What can hang from each mark
gadet: kazem lemo
zotezo: gopo lemo
bepu: nivovo
zoriv: gopo
nivovo: bepu gopo
fofur: bepu
suru: gopo
gopo: fofur nivovo suru zotezo
lemo: gadet
kazem: gadet suru

Known rows, with every way that one mark hangs from another
zoriv{gopo{fofur{bepu} nivovo suru zotezo}}: -0.52 -2.70 1.54 -0.35 0.59 -1.45 0.52 -1.49 0.46 1.04 -0.33 -0.55 0.05 -0.18 -0.61 -0.07 -0.25 0.55 -1.20 -0.58 -0.47 -0.31 -0.17 1.87 6.75 -1.90
gadet{kazem{suru} lemo}: 1.25 0.58 -0.88 -0.40 1.09 0.19 -0.05 -0.07 1.48 -1.13 0.76 -0.04 -2.20 0.17 -0.62 -0.46 -0.47 0.47 -0.77 -0.05 0.91 0.04 -1.11 0.62 0.02 -0.33
bepu{nivovo{gopo{fofur}}}: -1.59 -1.90 0.18 -1.27 0.69 0.15 0.03 -1.20 -0.68 -0.89 0.83 -0.26 -0.65 -0.81 -0.90 -0.73 -0.84 -0.66 -1.35 -0.59 -1.40 -0.19 -1.21 0.57 2.72 -0.89
fofur{bepu{nivovo{gopo{zotezo{lemo}}}}}: 0.41 -2.30 1.17 -2.09 1.24 -1.22 0.37 -0.53 -0.04 -1.05 1.20 -0.37 -0.72 -0.43 -0.62 -0.20 -0.43 -0.84 0.27 -0.33 -1.57 -0.92 -0.26 1.68 2.49 -1.48
zotezo{gopo lemo{gadet}}: 1.34 0.07 0.52 -0.98 -0.24 -1.48 2.10 0.49 1.41 -0.87 1.41 -0.24 -1.16 1.13 -0.89 0.12 -0.11 0.59 -0.23 0.27 -0.20 -0.34 -0.46 1.01 -0.47 -1.04
gadet{kazem{suru{gopo}} lemo}: 0.62 0.67 -1.03 0.07 0.83 0.24 -0.05 0.06 1.63 -0.39 1.32 0.09 -2.20 0.44 -0.36 -0.18 -0.54 0.82 -0.46 0.10 0.96 0.93 -0.71 0.96 1.29 0.23
gadet{lemo}: 0.91 0.91 -0.32 -0.70 0.75 -0.74 0.40 -0.12 0.66 0.02 0.69 -0.08 -0.84 0.14 -0.75 -0.20 -0.77 0.13 -0.10 -0.08 0.37 0.58 -1.21 0.72 0.59 -0.75
zoriv{gopo}: -0.02 -0.13 0.17 -0.54 0.58 -0.77 1.02 -0.42 0.71 1.50 0.27 -0.02 0.09 0.55 -0.46 -0.01 -0.93 -0.26 0.77 -0.21 -0.06 0.12 -0.45 0.91 0.77 -0.83
kazem{gadet suru{gopo}}: -0.72 0.20 -0.44 0.15 -0.02 0.00 -0.64 -0.29 1.93 0.53 0.82 0.20 -0.78 0.06 0.39 0.04 -1.70 0.42 -0.10 -0.85 -0.81 0.52 -0.10 0.93 1.76 0.45
suru{gopo{fofur zotezo{lemo}}}: -0.40 -0.08 1.26 -0.77 -0.42 -1.22 0.78 -0.60 0.48 0.31 -0.10 -0.31 -1.06 0.32 -0.24 0.25 -1.02 0.28 -2.01 0.03 -0.29 0.32 0.03 1.87 3.89 -1.00
kazem{suru{gopo{fofur nivovo zotezo}}}: -1.40 -0.68 0.52 0.42 -0.20 0.05 -0.19 -1.64 0.74 1.16 -0.14 -0.30 -1.19 -0.34 0.14 -0.50 -1.16 0.67 -2.04 -0.44 -0.77 0.11 -0.51 1.67 5.81 -0.59
gopo{fofur suru zotezo{lemo{gadet}}}: 0.39 -0.51 1.59 -0.69 0.00 -1.08 1.22 -0.15 0.91 -0.72 0.50 -0.61 -1.40 0.22 -0.84 0.21 -0.34 1.10 -2.31 -0.02 -0.26 -0.62 -0.37 1.74 3.52 -1.00
suru{gopo{nivovo{bepu} zotezo}}: -1.69 0.07 1.10 -0.45 0.32 -0.95 -0.01 -0.76 0.36 2.34 0.67 -0.39 -0.26 -0.09 0.32 0.12 -0.85 0.13 -0.63 -0.37 0.21 1.28 -0.43 1.43 3.73 -0.92
bepu{nivovo{gopo{fofur suru zotezo{lemo}}}}: -1.27 -1.91 1.65 -1.87 0.81 -1.07 -0.06 -0.70 -0.31 -0.91 0.63 -0.56 -0.17 -0.20 -0.86 -0.46 -0.56 0.01 -2.09 -0.52 -1.55 -0.50 -0.40 1.94 4.33 -0.80
lemo{gadet{kazem{suru{gopo{fofur{bepu}}}}}}: 0.95 -1.80 -0.34 0.73 0.31 0.87 1.07 -0.68 1.54 -1.39 1.39 -0.26 -3.55 -0.57 -0.54 0.28 -0.11 0.96 -1.50 0.00 0.65 -0.04 -0.28 0.61 3.56 -0.73
lemo{gadet{kazem{suru{gopo}}}}: 0.28 -0.21 -0.83 0.62 0.43 1.01 0.74 0.01 1.68 0.03 1.88 -0.09 -2.82 0.24 -0.38 0.09 -0.18 0.94 -0.23 0.10 0.57 0.27 -0.45 0.73 1.04 0.26
zoriv{gopo{fofur nivovo suru zotezo}}: -1.50 -1.60 1.35 -0.39 0.31 -1.23 0.37 -1.31 0.38 1.50 -0.59 -0.47 0.30 0.29 -0.64 -0.38 -0.56 0.72 -1.58 -0.50 -0.63 -0.18 -0.61 1.88 5.75 -1.32
gopo{fofur nivovo{bepu} zotezo{lemo{gadet}}}: -0.92 -0.68 1.85 -0.89 -0.70 -1.46 1.01 -0.47 0.28 -0.43 0.44 -0.69 -2.03 -0.03 -0.64 -0.12 -0.81 0.47 -2.68 0.06 -0.17 -0.49 -1.41 1.39 3.48 -2.03
nivovo{gopo{suru zotezo}}: -0.60 -0.51 0.93 -1.17 1.75 -0.65 -0.29 -0.76 0.24 0.81 1.11 -0.33 0.59 -0.22 -0.17 0.12 -0.45 0.04 -0.27 -0.49 -0.23 0.65 0.08 1.31 3.35 -0.50
gopo{suru zotezo}: 0.12 0.07 0.95 -0.75 1.31 -0.62 0.20 -0.53 0.77 1.30 0.28 -0.40 0.63 -0.11 -0.10 0.17 -0.26 0.40 -0.54 -0.46 0.12 0.27 0.16 1.43 2.52 -0.50
fofur{bepu{nivovo{gopo{suru}}}}: -0.33 -2.51 0.49 -1.14 1.96 -0.24 -0.15 -0.81 -0.06 -0.44 1.78 -0.37 0.06 -0.95 -0.68 -0.20 0.19 -0.43 0.55 -0.82 -0.75 0.22 -0.08 0.93 3.19 -0.51
suru{gopo{zotezo{lemo}}}: 0.05 0.53 1.02 -0.87 0.07 -1.33 0.72 -0.08 0.76 0.83 0.50 -0.23 -0.63 0.66 -0.05 0.33 -0.81 0.11 -0.26 0.10 -0.32 0.42 0.14 1.95 2.23 -0.55
zoriv{gopo{nivovo{bepu} zotezo}}: -1.30 -0.53 1.29 -0.88 0.49 -1.47 0.48 -0.71 0.34 2.44 0.04 -0.31 0.46 0.35 0.05 -0.11 -1.13 -0.19 0.01 -0.42 -0.13 0.17 -0.68 1.46 2.74 -1.63
bepu{nivovo{gopo}}: -1.16 -1.30 -0.06 -1.42 1.19 0.05 0.00 -0.66 -0.41 -0.02 1.45 -0.15 -0.28 -0.45 -0.70 -0.59 -0.60 -0.79 0.47 -0.54 -1.35 -0.04 -1.00 0.64 1.09 -0.46
zotezo{gopo{fofur{bepu} suru}}: 1.14 -1.59 0.96 -0.67 0.82 -1.18 1.07 -1.02 1.17 -0.52 0.29 -0.42 0.32 -0.27 -0.44 0.26 0.30 0.61 -1.68 -0.56 0.46 0.53 0.57 0.78 3.84 -1.45
bepu{nivovo{gopo{zotezo{lemo{gadet{kazem}}}}}}: -0.41 -2.06 0.52 -2.03 0.81 -0.36 0.86 0.41 0.17 -1.68 2.23 -0.41 -2.43 0.42 -1.38 -0.36 0.12 0.03 -0.42 0.21 -1.34 -1.31 -1.22 1.42 0.73 -1.06

Rows
-0.87 -1.51 0.49 -1.72 1.33 -0.12 -0.04 -0.76 -0.39 0.50 1.11 -0.23 0.18 -0.46 -0.44 -0.48 -0.83 -0.67 0.09 -0.56 -1.75 -0.56 -0.70 1.31 2.10 -0.80
bepu{nivovo{gopo{zotezo}}}
1.31 -0.93 -0.58 0.15 0.66 0.12 0.16 -0.63 1.46 -1.69 0.78 -0.09 -2.92 -0.41 -0.51 0.00 -0.41 0.85 -1.69 -0.06 1.07 0.66 -0.56 0.92 3.92 -0.81
gadet{kazem{suru{gopo{fofur{bepu}}}} lemo}
-0.92 -0.69 -0.72 0.83 0.06 0.90 0.37 -0.37 1.36 -0.02 1.83 -0.26 -3.24 0.26 -0.67 -0.35 0.09 1.03 -0.51 0.12 0.26 0.20 -1.22 0.82 2.51 0.01
lemo{gadet{kazem{suru{gopo{nivovo}}}}}
-0.12 -0.49 1.05 -0.75 -0.29 -1.17 1.00 -0.15 0.64 -0.01 0.87 -0.56 -1.94 0.47 -0.97 -0.25 -0.33 0.49 -0.77 0.24 -0.93 -1.01 -1.37 1.65 2.21 -1.39
gopo{nivovo zotezo{lemo{gadet}}}
-0.87 -0.47 -0.74 0.38 0.00 0.12 -0.40 -0.84 1.01 -0.81 0.58 -0.19 -2.99 0.16 -0.84 -0.71 -0.43 1.00 -2.40 0.00 0.51 0.74 -1.65 1.02 4.38 -0.48
gadet{kazem{suru{gopo{fofur nivovo}}} lemo}
-1.29 -0.61 1.79 -1.35 1.38 -0.93 -0.36 -1.08 -0.03 0.64 0.70 -0.48 0.46 -0.71 0.11 0.26 -0.94 -0.02 -2.21 -0.69 0.50 1.22 0.01 1.02 4.59 -1.24
nivovo{bepu gopo{fofur suru zotezo}}
0.02 -1.84 0.58 -0.86 0.99 -0.43 0.27 -1.52 -0.14 -1.21 0.77 -0.32 -1.19 -1.14 -0.57 0.02 -0.52 -0.61 -1.12 -0.41 0.02 0.53 -0.58 0.28 3.94 -1.82
nivovo{gopo{fofur{bepu}}}
-0.28 -1.05 1.26 -0.64 0.61 -1.08 0.79 -0.86 0.72 1.54 -0.52 -0.32 0.71 0.22 -0.29 0.09 -0.89 0.62 -1.36 -0.47 -0.24 -0.10 0.14 1.78 4.42 -1.00
zoriv{gopo{fofur suru zotezo}}
0.17 -1.94 1.56 -0.82 0.01 -2.14 0.83 -1.00 0.92 -1.40 0.21 -0.69 -0.62 0.26 -0.95 -0.19 0.62 0.63 -2.26 -0.29 0.11 0.15 -0.17 1.35 4.79 -1.79
zotezo{gopo{fofur{bepu} nivovo suru} lemo}
0.55 -2.62 0.86 -1.07 0.71 -0.23 0.70 -1.25 0.04 -0.14 -0.28 -0.46 -0.57 -1.10 -0.51 -0.25 -0.57 -0.32 -1.31 -0.70 -1.41 -1.29 -0.39 1.31 3.84 -1.75
gopo{fofur{bepu{nivovo}} zotezo}
-1.55 -1.40 0.44 -0.21 -0.27 -0.92 0.70 -1.34 0.11 0.85 -0.40 -0.29 -0.65 0.28 -0.85 -0.60 -0.80 0.00 -1.19 -0.31 -0.54 -0.08 -1.44 0.97 3.77 -1.52
zoriv{gopo{fofur nivovo}}
-0.11 -0.83 1.79 -1.06 0.18 -1.98 0.97 -0.45 0.78 0.48 -0.59 -0.39 0.20 0.84 -0.51 0.12 -0.85 0.59 -1.60 -0.20 -0.30 -0.37 0.16 2.21 3.96 -1.11
zoriv{gopo{fofur suru zotezo{lemo}}}
-1.45 -2.12 1.04 -1.58 1.26 -0.20 -0.25 -1.14 -0.33 -0.03 0.74 -0.45 0.37 -0.73 -0.62 -0.48 -0.53 0.04 -1.69 -0.81 -1.54 -0.18 -0.41 1.47 4.79 -0.70
bepu{nivovo{gopo{fofur suru zotezo}}}
-1.12 0.06 2.14 -1.14 0.56 -1.97 -0.12 -0.35 0.60 0.70 0.29 -0.70 0.05 0.21 -0.11 0.01 -0.27 0.22 -1.54 -0.35 0.49 0.51 -0.36 1.80 3.13 -1.12
gopo{nivovo{bepu} suru zotezo{lemo}}
-1.15 -0.93 1.14 -0.17 -1.12 -1.15 1.12 -0.51 0.47 -0.03 0.79 -0.53 -2.41 0.46 -0.92 -0.10 -0.58 0.98 -2.08 0.27 -0.86 -0.22 -1.11 1.96 5.10 -1.25
suru{gopo{fofur nivovo zotezo{lemo{gadet}}}}
0.40 -1.34 0.90 -0.25 0.39 -0.57 0.68 -1.25 0.46 0.52 0.11 -0.31 -0.88 -0.71 0.03 0.49 -0.71 0.23 -1.25 -0.29 -0.12 0.44 0.35 1.42 5.27 -1.48
suru{gopo{fofur{bepu} zotezo}}
-0.63 -0.37 0.70 -0.32 0.06 -0.36 0.60 -1.03 0.42 1.31 0.02 -0.25 -0.56 -0.21 -0.04 0.21 -1.04 0.37 -1.70 -0.22 -0.31 0.53 -0.10 1.44 4.39 -0.94
suru{gopo{fofur zotezo}}
0.18 -2.12 1.43 -1.09 1.57 -0.80 -0.11 -1.49 0.08 -0.25 0.67 -0.51 -0.15 -1.08 -0.38 0.25 -0.27 0.08 -1.49 -0.57 -0.15 0.41 0.28 1.22 6.00 -1.58
nivovo{gopo{fofur{bepu} suru zotezo}}
-1.20 -0.65 1.07 -0.87 -0.18 -1.35 0.70 -1.19 0.47 0.22 0.09 -0.43 -0.09 0.05 -0.27 -0.34 -0.53 0.11 -2.54 -0.52 0.45 0.83 -0.98 0.47 2.83 -1.95
zotezo{gopo{fofur nivovo{bepu}}}
0.71 0.68 -0.70 -0.54 0.33 -0.46 -0.71 0.04 1.97 -0.74 0.68 0.22 -1.20 0.07 -0.28 -0.37 -1.82 0.53 -0.40 -0.78 -0.77 -0.19 -1.08 0.83 0.78 -0.15
kazem{gadet{lemo} suru}
1.06 -2.38 1.01 -1.61 -0.04 -1.54 1.58 -0.61 0.66 -2.01 0.22 -0.38 -0.76 0.05 -0.88 -0.31 -0.04 -0.13 -1.60 -0.40 -1.01 -0.98 -0.19 1.19 2.09 -1.81
zotezo{gopo{fofur{bepu{nivovo}}} lemo}
-0.13 0.32 0.63 -0.64 -0.35 -0.99 -0.42 0.08 2.11 0.20 0.46 0.03 -0.99 0.69 0.39 0.20 -1.86 0.54 -0.65 -0.64 -1.23 -0.27 0.27 2.03 2.29 0.05
kazem{gadet suru{gopo{zotezo{lemo}}}}
0.79 -0.32 -0.71 0.16 0.77 0.93 0.76 -0.06 1.55 -0.87 1.30 -0.21 -2.73 -0.05 -0.60 -0.20 -0.11 0.59 -0.45 0.00 0.56 -0.64 -0.95 0.29 -0.23 -0.34
lemo{gadet{kazem{suru}}}
0.05 0.87 -0.80 -0.10 0.01 -0.38 -0.70 0.14 2.09 0.03 1.24 0.31 -1.31 0.41 -0.06 -0.09 -1.90 0.84 -0.12 -0.69 -0.69 0.74 -0.66 1.16 2.00 0.45
kazem{gadet{lemo} suru{gopo}}
0.17 -2.23 1.29 -1.13 -0.07 -1.11 0.91 -0.69 0.21 -0.54 0.23 -0.42 -1.17 -0.33 -0.47 0.07 -0.60 -0.02 -1.40 -0.34 -1.35 -0.62 0.08 2.10 4.57 -1.26
suru{gopo{fofur{bepu{nivovo}} zotezo{lemo}}}
1.30 -0.24 0.43 -0.59 0.43 -0.16 0.99 0.32 1.66 -1.21 0.92 -0.36 -2.87 0.56 -0.53 -0.03 -0.24 0.71 -1.12 0.26 0.06 -1.43 -0.58 1.42 0.17 -0.70
gopo{zotezo{lemo{gadet{kazem{suru}}}}}
-0.22 0.10 -0.59 0.32 0.79 0.68 0.03 -0.44 1.44 0.30 0.98 -0.07 -1.76 0.15 0.03 0.01 -0.33 0.37 -0.50 -0.10 0.86 0.78 -0.12 0.70 1.16 0.23
gadet{kazem{suru{gopo}}}
-1.32 -0.39 0.92 -1.23 0.85 -0.57 -0.04 -1.14 -0.34 -0.14 0.82 -0.27 -0.50 -0.86 -0.10 0.00 -1.19 -0.69 -1.83 -0.54 0.65 1.30 -0.77 0.14 2.60 -1.42
nivovo{bepu gopo{fofur}}
-0.14 -1.87 0.88 -0.76 1.47 -0.59 -0.07 -1.40 0.06 -0.97 0.92 -0.45 -0.48 -1.06 -0.58 0.15 -0.08 -0.07 -1.28 -0.60 0.30 0.91 -0.09 0.60 5.10 -1.24
nivovo{gopo{fofur{bepu} suru}}
-0.80 -0.31 1.60 -0.95 0.49 -1.63 0.01 -0.49 0.58 0.33 0.11 -0.66 -0.34 0.38 -0.58 -0.26 0.00 0.41 -1.12 -0.21 -0.27 -0.12 -0.51 1.97 3.46 -0.82
gopo{nivovo suru zotezo{lemo}}
-1.18 -0.08 1.24 -0.84 0.61 -1.00 -0.01 -0.88 0.17 1.48 0.12 -0.49 -0.03 -0.29 0.13 -0.13 -0.78 -0.24 -0.99 -0.44 0.24 0.38 -0.87 1.04 2.44 -1.53
gopo{nivovo{bepu} zotezo}
